What can hang from each mark
z_298: z_230 z_386
z_945: z_486
z_486: z_94 z_230 z_386 z_678 z_945
z_386: z_703
z_230: z_486 z_510
z_510: z_386
z_94: z_703
z_678: z_486
z_703: z_94
z_802: z_703

Each row was made from one small tree. The marks that hang from a mark follow it in brackets, in the order of their numbers. Every link used is in the known rows. Write each row's tree.
Known rows
z_298[z_230]: 0.71, -1.30, 1.42, -1.04, -1.23, 0.13, -1.23, 0.88, -0.16, 1.15, -0.16, -0.63, 1.44, 0.18, 1.09, -2.00, 0.91, -0.21, -0.68, -1.35, -0.13, 1.18, -0.84
z_486[z_94[z_703] z_230[z_510] z_386 z_678 z_945]: -1.88, 2.90, -2.29, -1.66, 3.94, 0.53, 1.82, -1.93, -1.22, -4.26, -1.38, 1.32, -3.75, 2.92, -0.69, 1.95, 1.94, -1.67, 3.75, 3.16, 5.74, -1.95, 2.38
z_802[z_703]: 0.73, -3.18, 0.78, -2.37, -2.59, 1.70, -2.26, 0.98, -1.77, 3.59, -0.15, -1.52, 0.04, 0.56, 0.92, -2.21, 2.32, -0.26, 0.81, 0.93, 1.46, 1.38, -0.31
z_386[z_703]: 2.00, -1.98, 2.11, -0.60, -3.34, 1.19, -3.02, 1.10, -1.15, 2.72, -0.34, -0.41, 0.04, 0.23, 1.63, -2.36, -0.54, 0.27, -0.95, -0.13, 0.14, 2.94, -0.06
z_678[z_486[z_94[z_703] z_230 z_386]]: -1.60, -0.73, 0.99, -0.08, -1.09, -2.53, -0.78, -1.31, -0.13, 1.17, 0.37, 1.21, -1.10, -3.34, -0.74, 0.49, 0.80, 0.16, 1.40, -0.02, 0.23, -0.83, 0.59
z_298[z_386[z_703]]: 0.30, -2.71, 1.84, -0.73, -2.55, 1.07, -2.06, 1.50, -0.54, 2.87, -0.36, -1.50, 0.63, 1.00, -1.46, -1.50, -0.38, -1.55, -0.58, -0.01, -0.73, 3.28, -0.75
z_945[z_486[z_94[z_703] z_230[z_510] z_678]]: -0.51, 1.03, -1.54, -0.98, -0.39, 0.73, -0.31, -0.44, 0.16, -2.35, 0.57, -0.20, -1.20, 1.74, 0.99, 1.44, 2.21, -1.48, 1.57, 0.65, 0.66, -2.04, 1.75
z_486[z_94 z_230 z_945]: -1.39, 1.09, -0.27, 0.84, 0.69, 0.75, 0.79, -3.21, -0.53, -0.16, 0.20, -1.12, -1.19, 0.24, 0.93, 0.81, 1.86, 2.19, -1.38, 1.44, 2.94, -1.96, -1.20
z_386[z_703[z_94]]: 2.69, -2.27, 2.00, -0.01, -3.45, 0.22, -3.28, 1.64, -1.00, 3.80, -0.22, -1.16, 1.53, -0.55, 2.47, -2.98, -1.61, -0.10, 0.02, -0.78, -0.79, 2.98, 1.02
z_298[z_230[z_486 z_510] z_386]: 0.05, -1.53, -0.39, -1.33, 0.26, -1.02, 1.96, 3.75, 2.20, -0.75, 0.81, -1.05, 1.16, 1.32, -1.79, -0.01, -0.34, -1.63, -1.67, -2.19, -2.88, 1.23, -2.10
z_230[z_486[z_94]]: 0.32, -1.25, 0.78, 1.03, -2.44, -0.89, -0.97, 0.85, 1.31, 1.59, 1.61, -0.63, 0.77, -1.16, 2.22, -0.68, -1.57, 0.93, -2.84, -0.82, -2.35, -1.79, -2.69
z_678[z_486[z_94 z_230]]: 0.09, -1.33, 1.16, 0.58, -1.91, -1.72, -0.89, -1.42, -0.17, 1.82, 0.29, -0.36, 0.43, -3.12, 0.63, -0.03, 1.00, 2.61, -1.51, -1.15, -0.87, -1.49, -1.62
z_486[z_230 z_386]: -0.59, -0.25, 1.32, -0.72, 0.63, -0.34, 0.12, -0.38, -1.73, -0.23, -1.94, 0.63, -0.05, 0.18, 0.31, -0.53, 0.18, 0.72, 0.63, -1.47, 1.43, -0.74, 0.63
z_945[z_486[z_386]]: 0.18, -1.06, 1.00, 0.78, -0.94, -0.31, -2.74, 1.46, -0.02, 1.32, -1.51, 0.84, 2.17, -0.21, 1.21, -1.14, -0.96, -0.72, 0.30, -2.17, -1.75, -1.59, 1.01
z_230[z_486[z_945] z_510[z_386]]: 0.51, -0.35, -0.54, -1.36, 1.25, 1.51, 1.81, -0.32, 0.98, -0.62, -0.36, -0.19, 0.27, 0.59, -0.33, 0.20, -0.51, 0.30, -1.33, -0.67, -0.85, 0.84, -1.17
z_230[z_486[z_94 z_386[z_703] z_678 z_945] z_510]: 0.77, 2.17, -2.25, 0.95, 2.39, -0.41, 1.09, 2.35, 0.45, -2.85, -0.20, 1.62, -1.41, 2.00, 0.57, 0.79, -2.86, -0.71, 0.39, 1.47, 0.54, -1.21, 0.02
z_945[z_486]: 0.82, -1.63, 0.76, 0.11, -2.47, 0.95, -3.05, 0.62, 0.26, 2.23, -0.63, -0.66, 2.18, -0.06, 2.21, -1.51, 0.10, 0.03, -1.11, -1.83, -1.99, -1.07, 0.08
z_678[z_486[z_94 z_945]]: 0.22, -0.97, 0.20, 0.84, -1.08, -0.80, -2.10, -1.73, 0.51, 2.68, -0.23, -0.37, 0.38, -2.55, 0.96, -0.73, 0.46, 1.71, -1.34, 0.69, 0.48, -1.34, -1.79
z_678[z_486[z_230]]: 0.31, -1.61, 0.88, -1.00, -1.76, -0.45, -0.66, -1.43, -0.71, 2.67, -1.18, -0.19, 0.79, -2.39, 0.63, -1.06, 0.94, 2.14, -0.97, -1.87, -0.80, -0.18, -0.55
z_945[z_486[z_94 z_386]]: -0.10, -0.85, 1.16, 2.30, -1.23, -1.51, -2.96, 1.38, 0.61, 0.41, -0.03, 0.51, 1.79, -0.99, 1.12, -0.18, -0.95, -0.16, -0.26, -1.48, -1.80, -2.73, -0.07

Write each row's tree
-0.80, 1.48, -2.60, -0.51, 1.06, 2.25, 1.06, -0.99, -0.19, 1.26, -1.23, -0.23, 0.53, 2.20, 1.68, -1.35, -1.65, -0.86, -0.29, 0.90, 0.04, -1.97, -0.38
z_230[z_486[z_678 z_945]]
1.25, -1.02, 1.04, 2.04, -1.88, -0.98, -3.23, 2.84, -0.14, 2.55, -0.59, 0.53, 2.84, -0.88, 1.38, -1.65, -2.76, -1.07, 1.02, -2.08, -3.01, 0.40, 2.51
z_945[z_486[z_386[z_703[z_94]]]]
1.19, 0.84, -0.06, 0.42, 0.48, -0.54, 1.85, 2.32, 1.17, -2.54, 2.27, 0.16, 1.13, 0.63, -1.59, 0.46, -1.35, -1.52, -0.20, -0.46, -3.06, 1.91, -0.95
z_298[z_230[z_486[z_94 z_678] z_510[z_386[z_703]]]]
0.74, 1.19, -0.17, 1.08, 0.17, 0.98, 0.28, -0.03, -0.38, -2.64, 0.72, -0.19, 0.80, 1.03, -1.10, 1.68, 0.50, -0.35, 0.61, -0.35, -1.66, -0.16, 1.24
z_945[z_486[z_94 z_230[z_510[z_386[z_703]]] z_678]]
1.09, -0.62, -0.13, -0.78, -0.77, 0.69, -0.40, 0.66, 0.17, -0.97, -0.88, -0.38, 0.55, 0.71, 1.68, 0.45, 1.56, 1.38, -1.30, -2.52, -0.81, -1.22, 0.45
z_945[z_486[z_230[z_510]]]
-1.68, 3.67, -1.40, 1.71, 2.93, 0.61, 1.41, -1.67, -2.11, -1.99, -0.97, 1.07, -1.60, 1.94, -0.86, 0.88, -0.89, -0.27, 2.08, 2.77, 3.18, -1.27, 1.61
z_486[z_94 z_230 z_386[z_703] z_678 z_945]
-2.66, 0.52, -1.29, 1.71, 0.93, -0.92, 2.38, 0.71, 2.40, 0.61, 2.20, -1.64, 1.20, 0.42, -2.39, 0.79, -0.79, -1.30, -1.98, 0.35, -2.38, -0.77, -2.71
z_298[z_230[z_486[z_94 z_945]] z_386]
2.21, -1.06, 0.48, -0.52, -0.57, -1.13, -0.28, 4.40, 0.64, -0.90, -0.33, 1.72, -0.50, 0.30, 1.13, -0.56, -2.91, 0.02, -0.95, -1.78, -1.71, 1.24, -0.14
z_230[z_486[z_386[z_703]] z_510]
-0.33, 0.90, 0.02, -0.14, 0.15, 0.61, 0.18, -1.76, -1.64, -1.13, -0.37, -0.95, -0.23, 1.41, 1.01, 0.03, 1.12, 0.44, 0.51, 0.65, 1.94, -2.25, -0.44
z_486[z_94 z_230 z_678]
0.18, 0.34, 0.53, 2.15, -0.83, -0.90, -0.88, 1.50, -0.61, 1.38, -0.42, 0.52, 2.24, -0.80, 0.64, -0.35, -2.04, -0.03, 0.96, -2.36, -2.67, -0.15, 2.97
z_945[z_486[z_230 z_386[z_703[z_94]]]]
0.93, -2.99, 1.76, -0.05, -2.75, 0.11, -2.36, 2.10, -0.40, 3.76, -0.26, -2.26, 1.92, 0.39, -0.82, -2.12, -1.23, -1.82, 0.29, -0.57, -1.46, 3.23, 0.34
z_298[z_386[z_703[z_94]]]
-0.16, -1.72, 1.42, -1.66, -1.36, -1.19, -0.01, -1.89, 0.41, -0.11, 1.02, 0.13, -1.10, -3.01, -1.70, 1.30, 2.71, 0.45, 0.63, -0.20, -0.19, 1.22, -0.24
z_678[z_486[z_94[z_703] z_230[z_510[z_386]]]]
-1.21, 0.80, -0.68, -0.61, 1.08, -0.21, 2.60, -0.12, 2.34, -1.75, 2.81, -0.12, -0.71, -0.29, -1.70, 1.35, 0.91, -1.39, -0.36, 0.74, -0.94, 1.39, -1.01
z_298[z_230[z_486[z_94[z_703] z_945] z_510[z_386]]]
-0.89, -0.14, -0.58, -1.09, 0.36, 0.76, 1.43, -1.25, 1.90, -0.98, 1.99, -0.15, -1.59, -0.27, -0.88, 1.38, 0.71, -1.02, -0.40, 1.45, -0.21, 0.78, -1.07
z_230[z_486[z_94[z_703] z_945] z_510[z_386]]
-0.35, 1.44, -0.41, 0.13, 3.34, -0.84, 1.40, -0.60, -0.44, -3.71, -1.13, 0.88, -2.17, 0.90, 0.00, 1.90, 1.32, 1.94, -0.05, 0.58, 4.00, -2.15, -0.24
z_486[z_94 z_230[z_510] z_386 z_945]
-1.12, 1.17, -0.06, 2.44, 0.55, -1.77, 0.12, -1.30, -0.46, 0.89, -0.16, 1.40, -0.79, -2.77, -1.14, 0.74, -0.74, 1.95, -0.12, 0.77, 0.29, -0.50, 0.31
z_678[z_486[z_94 z_230 z_386[z_703] z_945]]
0.23, 0.93, 0.52, 0.27, 1.35, 1.09, 1.72, -2.14, -0.38, -2.43, 0.85, -0.45, -1.66, 0.22, -1.56, 2.00, 1.84, 1.81, -0.84, 1.43, 2.17, 1.65, -0.51
z_486[z_94 z_230[z_510[z_386[z_703]]] z_945]
-0.24, 1.85, -1.16, -0.16, 2.07, 1.88, -0.89, -0.12, -2.33, 0.19, -2.76, 1.42, -0.41, 2.75, -0.03, -1.65, -1.79, -1.90, 2.75, 2.26, 2.99, 0.60, 2.28
z_486[z_386[z_703] z_678 z_945]
-0.23, 0.63, -0.31, 1.28, 0.75, -1.40, 0.14, -0.69, -1.05, 2.65, -1.51, 0.96, 0.74, -2.52, -0.49, -0.70, -1.57, 1.26, 1.27, -0.50, -0.18, 0.62, 2.16
z_678[z_486[z_230 z_386[z_703[z_94]] z_945]]
-0.17, -0.02, -0.08, -0.44, 0.11, -2.60, 0.95, 3.33, 2.12, -2.22, 2.09, 1.21, -0.85, -0.41, 0.14, 0.68, -0.45, -1.62, 0.06, -0.67, -1.21, 0.00, -0.65
z_298[z_230[z_486[z_94[z_703] z_386] z_510]]
-0.61, 0.00, -1.15, -1.46, -0.21, -0.59, 0.18, -2.43, 0.62, -0.08, 0.39, 0.16, -2.77, -1.75, 0.10, 1.29, 2.91, 1.33, 0.03, 1.45, 2.39, -0.52, -0.06
z_678[z_486[z_94[z_703] z_230[z_510] z_945]]
-0.32, 0.71, 0.33, -0.41, 2.08, 0.97, 1.93, -2.88, -0.24, -2.81, 0.09, -0.77, -1.27, 0.35, -1.20, 2.11, 2.68, 1.96, -0.74, 0.87, 2.75, -0.16, -0.96
z_486[z_94 z_230[z_510[z_386]] z_945]
0.36, 0.21, 0.33, 0.64, 0.39, -0.44, 0.99, -1.92, 0.10, -0.44, 0.58, 0.25, -0.75, -2.45, -2.02, 1.44, 1.26, 2.40, -0.79, 0.39, 0.14, 1.54, -0.65
z_678[z_486[z_94 z_230[z_510[z_386[z_703]]] z_945]]
-1.87, 2.25, -1.55, -2.30, 2.79, 2.36, 2.35, -4.05, -0.96, -3.32, -0.05, -0.37, -2.76, 2.28, -1.94, 2.01, 3.39, -1.69, 2.98, 3.41, 4.48, 0.11, 1.44
z_486[z_94[z_703] z_230[z_510[z_386]] z_678 z_945]
-1.37, 1.00, -0.72, 2.05, 0.93, -1.13, 0.52, 0.19, 1.08, 0.41, 0.43, 0.81, -0.02, -0.61, 0.89, 0.23, -2.40, 0.46, -1.37, 0.35, -0.48, -2.79, -1.53
z_230[z_486[z_94 z_386 z_945]]
1.58, 1.00, -1.74, -0.56, 1.65, 1.79, 1.82, 0.68, 0.10, -0.42, -0.38, -0.16, 1.14, 1.62, -0.43, -0.53, -2.48, -1.70, 1.29, 0.34, -1.43, 1.99, 1.38
z_230[z_486[z_678 z_945] z_510[z_386[z_703[z_94]]]]
0.42, 2.02, -1.71, -0.58, 2.41, 1.53, 3.17, 0.99, 0.68, -1.90, 0.61, 0.46, 0.71, 1.94, -1.77, -0.03, -1.13, -1.75, 0.40, 0.30, -1.59, 2.52, 0.24
z_298[z_230[z_486[z_678 z_945] z_510[z_386[z_703]]]]
